Each row was made from one small tree. The marks that hang from a mark follow it in brackets, in the order of their numbers. Every link used is in the known rows. Write each row's tree.
Known rows
K540(K803(K499)): 0.833, -1.074, 1.830, 1.412, -0.384, 1.440, 0.716, -0.865, 0.478, -0.360, -1.375, -1.463, 0.441, -1.915, 2.442, -0.854, -0.268, 2.221, -1.323
K916(K779): -0.012, -2.145, 1.346, 0.428, -0.375, 1.149, -0.549, -1.893, -0.793, -0.895, -1.289, 1.721, 1.060, -0.433, 1.517, -0.322, -0.787, 2.602, -1.058
K499(K3(K424 K573 K822(K916(K779(K546))))): -1.904, -5.128, 1.791, 1.310, 0.167, 0.959, -1.203, -1.935, -2.038, 2.273, -2.584, 2.241, 0.293, -0.980, 1.246, -0.211, -2.350, 1.831, -2.374
K3(K499): -0.169, -2.441, 1.921, 0.563, -0.554, 1.154, 0.648, -1.295, 0.175, -1.233, -0.618, 0.206, 0.436, -1.553, 1.174, -0.780, -0.080, 1.751, -0.770
K546(K573): 0.266, -1.885, 1.026, 0.297, 0.710, 0.784, 0.086, -1.162, -1.075, -0.469, -1.087, -0.220, 0.318, -1.498, 0.874, -0.653, 0.710, 2.297, -0.432
K540(K803(K499(K3(K573 K822)))): -0.963, -1.843, 1.589, 1.075, -0.703, 1.632, 0.789, 0.143, 0.094, 1.677, -2.904, -1.867, -0.565, -1.952, 1.728, -0.366, -0.668, 1.254, -2.250
K540(K803): 0.068, -1.276, 1.117, 0.614, -0.593, 2.075, 0.710, -1.019, 0.222, -0.253, -0.827, 0.053, 0.759, -1.016, 2.496, -0.937, -0.851, 2.533, -1.602
K3(K424 K499 K573): -0.634, -2.991, 2.175, 0.978, -0.129, 1.378, 0.502, 0.004, -1.118, -0.056, -1.319, 0.609, 0.758, -1.491, -0.092, -1.531, -0.242, 0.619, 0.476
K916(K573 K779(K546)): 0.065, -3.406, 2.811, 1.104, 0.489, 1.628, -0.544, -2.036, -2.001, 0.158, -1.704, 1.889, 0.283, -0.591, 2.608, -0.189, -0.563, 2.930, -0.957
K822(K3(K424 K499) K916(K573 K779)): 0.539, -5.192, 3.142, 1.753, 0.452, 0.271, -0.755, -2.067, -1.100, 0.391, -2.262, 1.498, 0.314, -2.547, 0.823, -1.255, -2.379, 1.772, -0.118
K822(K3(K499) K916(K573 K779)): 0.619, -5.177, 3.160, 1.443, 0.219, 0.545, -0.397, -2.468, -0.439, -0.094, -2.495, 0.672, -0.448, -2.525, 1.791, -0.753, -1.769, 2.403, -0.549
K3(K424 K499 K573 K822(K916(K779))): -1.107, -4.525, 3.127, 1.551, -0.398, 1.541, -0.507, -0.530, -1.329, 0.545, -2.107, 1.626, 0.411, -1.653, -0.514, -0.760, -3.192, 1.031, -0.319
K424(K3(K499 K573 K822(K916(K779)))): -1.856, -4.618, 2.140, 1.088, -1.352, 0.648, 0.065, -0.940, -0.712, 0.695, -2.519, 1.113, 0.051, -2.254, 0.057, -1.065, -2.146, 2.412, -0.139
K159(K916(K779(K546))): -0.102, -3.613, 1.254, 1.296, 0.464, 1.306, -1.212, -3.634, -1.113, 0.056, -1.567, 1.236, 0.288, -0.083, 2.683, -0.518, -0.944, 3.379, -0.722
K424(K3(K822(K916))): -1.361, -3.168, -0.281, -0.071, -0.584, 0.197, 0.084, -1.761, 0.109, 0.232, -0.362, 0.831, 0.858, -1.842, 0.420, -0.979, -0.854, 2.731, -1.350
K424(K3): -0.874, -1.987, -0.551, -0.148, -0.631, -0.071, 0.457, -1.574, -0.240, -0.344, -0.545, 0.839, 1.347, -1.319, 1.027, -1.457, 0.816, 2.837, -0.546
K916(K573): 0.308, -1.888, 1.341, 0.112, 0.752, 1.676, 0.311, -1.034, -1.029, -0.437, -0.787, 0.556, 0.398, -0.906, 1.186, -0.367, 0.700, 1.774, -0.264
K540(K803(K499(K3(K573)))): -0.287, -1.712, 1.462, 1.150, -0.283, 1.292, 0.927, -0.537, -0.044, 0.946, -3.043, -1.973, -0.430, -1.917, 2.357, -0.664, 0.728, 1.506, -1.582
K916(K573 K779): 0.289, -2.299, 2.209, 0.522, 0.310, 1.583, -0.334, -1.347, -1.574, -0.380, -1.811, 1.644, 0.516, -0.596, 1.270, -0.108, -0.518, 2.274, -0.276
K540(K803(K499(K3))): 0.145, -1.260, 1.207, 1.037, -0.595, 0.777, 0.770, -1.412, 0.639, 0.440, -2.276, -1.534, -0.034, -2.040, 2.773, -0.460, 0.230, 1.991, -2.545
K540(K803(K499(K3(K424 K822(K916))))): -0.523, -2.600, 1.448, 1.460, -0.336, 0.708, 0.190, -1.194, 0.290, 1.613, -1.855, -0.700, 0.268, -2.551, 1.269, -0.513, -2.077, 1.239, -2.869

Write each row's tree
-1.293, -4.779, 2.042, 1.418, 0.516, 0.108, -1.393, -2.513, -2.167, 2.218, -2.565, 1.715, 0.007, -1.714, 1.207, -0.080, -2.444, 2.506, -2.639
K499(K3(K424 K822(K916(K779(K546(K573))))))
-0.225, -4.095, 1.748, 1.084, -0.076, 0.366, 0.066, -0.601, -0.588, 0.464, -1.573, 0.063, 0.681, -2.211, 0.442, -2.153, -0.722, 0.898, 0.060
K822(K3(K424 K499 K573))
-0.982, -2.366, 1.010, 0.420, -0.039, 0.714, 0.194, -0.391, -0.387, 0.928, -2.381, -1.343, -0.375, -1.665, 0.562, -0.063, 0.559, 0.724, -1.699
K803(K499(K3(K573 K822)))
-0.784, -3.715, 2.126, 1.018, -0.373, 1.086, 0.112, -1.098, -0.138, -0.043, -0.249, 1.014, 0.729, -2.083, -0.270, -0.866, -2.411, 0.990, -1.233
K3(K424 K499 K822(K916))
-1.380, -3.036, 1.040, 0.486, -1.008, 0.391, 1.087, -0.468, -0.444, -0.027, -1.690, 0.008, 0.356, -2.061, 0.453, -1.804, 0.733, 2.014, 0.567
K424(K3(K499 K573))
-0.716, -5.297, 4.029, 2.278, -0.016, 0.754, -0.928, -1.739, -1.864, 1.095, -1.962, 1.387, -0.097, -2.444, 0.717, -0.706, -3.455, 2.422, -1.182
K3(K424 K499 K822(K916(K779(K546(K573)))))
-0.234, -2.675, 2.214, 1.535, 0.360, 1.269, 0.372, -0.665, -0.507, 2.142, -2.334, -0.807, -0.314, -2.672, 1.099, -0.318, -1.838, 0.893, -2.114
K540(K803(K499(K3(K424 K822(K916(K573))))))
-0.991, -3.871, 1.839, 1.024, 0.223, 1.574, -1.040, -0.754, -1.786, 0.890, -1.880, 2.025, 0.969, -0.862, -0.407, -0.576, -2.703, 1.347, -0.494
K3(K424 K573 K822(K916(K779)))
-0.682, -5.320, 4.370, 2.068, 0.020, 1.562, -0.679, -1.637, -1.820, 1.062, -1.630, 2.269, 0.036, -1.887, 0.998, -0.451, -3.470, 1.846, -1.144
K3(K424 K499 K822(K916(K573 K779(K546))))
-1.002, -3.353, 0.925, 0.115, 0.820, 0.972, -0.204, -1.341, -1.211, 1.585, -1.371, 1.272, 0.213, -1.574, 0.012, -0.042, -1.113, 0.766, -1.853
K499(K3(K424 K822(K916(K573))))
-0.920, -2.690, 1.992, 0.683, -0.835, 1.265, 0.241, -0.305, -0.295, -0.026, -0.087, 1.053, 1.021, -1.570, -0.346, -1.076, -2.131, 0.804, -1.170
K3(K424 K499 K822)
-1.067, -2.496, 1.010, 0.668, 0.204, 0.434, -0.055, 0.028, -1.035, 1.564, -2.139, -0.534, 0.353, -1.748, -0.368, -0.576, -0.096, 0.086, -1.341
K803(K499(K3(K424 K573 K822)))
-0.435, -3.339, 1.622, 1.039, -0.254, 0.079, -0.750, -2.431, -0.038, 0.382, -2.542, 0.171, -0.236, -1.883, 1.165, 0.598, -1.351, 1.959, -2.749
K803(K499(K3(K822(K916(K779)))))
-1.116, -2.470, 0.993, 0.283, 0.151, 1.710, -0.187, 0.380, -1.422, 0.889, -0.748, 0.991, 1.179, -0.706, -0.557, -1.027, -1.154, 0.658, -0.455
K3(K424 K573 K822)
-0.565, -1.937, 0.718, 0.310, -0.354, 0.269, 0.132, -1.287, 0.244, 0.390, -1.486, -0.876, 0.002, -1.747, 0.891, 0.118, 0.106, 1.269, -2.720
K803(K499(K3(K822)))
-0.431, -4.543, 2.750, 1.902, 0.478, -0.290, -1.069, -2.711, -1.217, 1.434, -3.253, -0.508, -1.075, -2.623, 1.991, 0.453, -1.221, 2.795, -2.735
K803(K499(K3(K822(K916(K779(K546(K573)))))))
-1.122, -4.941, 2.510, 2.029, 0.314, 0.281, -1.222, -1.791, -1.744, 2.041, -3.033, 0.743, -0.063, -1.778, 1.075, -0.126, -1.748, 1.495, -2.059
K803(K499(K3(K424 K573 K822(K916(K779(K546))))))
-0.167, -3.044, 2.978, 1.941, -0.040, 1.224, -0.324, -1.011, -1.055, 2.228, -3.360, 0.227, -0.246, -2.384, 1.226, 0.016, -2.980, 1.446, -2.064
K540(K803(K499(K3(K424 K822(K916(K573 K779))))))
-0.091, -5.128, 1.824, 1.373, 0.437, 0.270, -0.103, -1.381, -0.364, 0.402, -1.627, 0.043, 0.400, -2.626, 0.452, -1.942, -0.992, 1.078, -0.050
K822(K3(K424 K499 K573) K916)
-0.444, -4.214, 3.769, 1.487, -0.029, 1.590, -0.445, -0.925, -1.439, 0.566, -1.680, 1.991, 0.239, -1.902, -0.266, -0.349, -3.411, 1.212, -0.405
K3(K424 K499 K822(K916(K573 K779)))
-0.283, -3.566, 2.402, 1.366, 0.651, 0.280, -0.882, -1.513, -1.525, 1.499, -2.869, 0.864, 0.004, -2.050, 0.043, 0.337, -1.774, 1.005, -1.486
K803(K499(K3(K424 K822(K916(K573 K779)))))
-1.250, -4.310, 2.669, 0.965, -0.966, 0.614, 0.132, -1.359, -0.844, 0.615, -2.131, 1.504, -0.119, -2.519, 0.230, -0.658, -2.311, 2.625, -0.255
K424(K3(K499 K822(K916(K573 K779))))
-0.948, -3.240, 0.910, -0.117, 0.581, 1.223, 0.064, -1.754, -0.634, 1.011, -1.575, 0.578, -0.516, -1.577, 0.990, 0.459, -0.501, 1.398, -2.235
K499(K3(K822(K916(K573))))
-1.481, -5.388, 3.263, 1.587, -0.848, 0.629, -0.122, -2.046, -1.235, 1.182, -2.004, 1.751, -0.351, -2.487, 1.564, -0.740, -2.494, 3.285, -0.960
K424(K3(K499 K822(K916(K573 K779(K546)))))
-0.239, -3.264, 1.601, 0.947, 1.041, 0.265, -0.209, -1.141, -0.968, 1.456, -1.868, -0.196, -0.138, -2.404, -0.128, -0.001, -0.591, 0.477, -1.619
K803(K499(K3(K424 K822(K916(K573)))))
-1.495, -5.323, 2.955, 1.788, -0.834, -0.135, -0.358, -2.163, -1.159, 1.143, -2.337, 0.909, -0.463, -3.015, 1.278, -1.086, -2.470, 3.797, -1.078
K424(K3(K499 K822(K916(K779(K546(K573))))))
-1.307, -5.633, 3.872, 2.159, -0.373, 1.585, -0.823, -1.193, -1.698, 1.128, -1.975, 1.903, 0.209, -1.667, 0.772, -0.812, -3.320, 1.652, -0.977
K3(K424 K499 K573 K822(K916(K779(K546))))
-0.570, -3.090, 0.743, 0.431, 0.317, 1.123, -0.476, -1.315, -0.565, 0.212, 0.060, 1.418, 1.256, -1.296, -0.148, -0.667, -1.889, 1.305, -1.537
K3(K424 K822(K916))
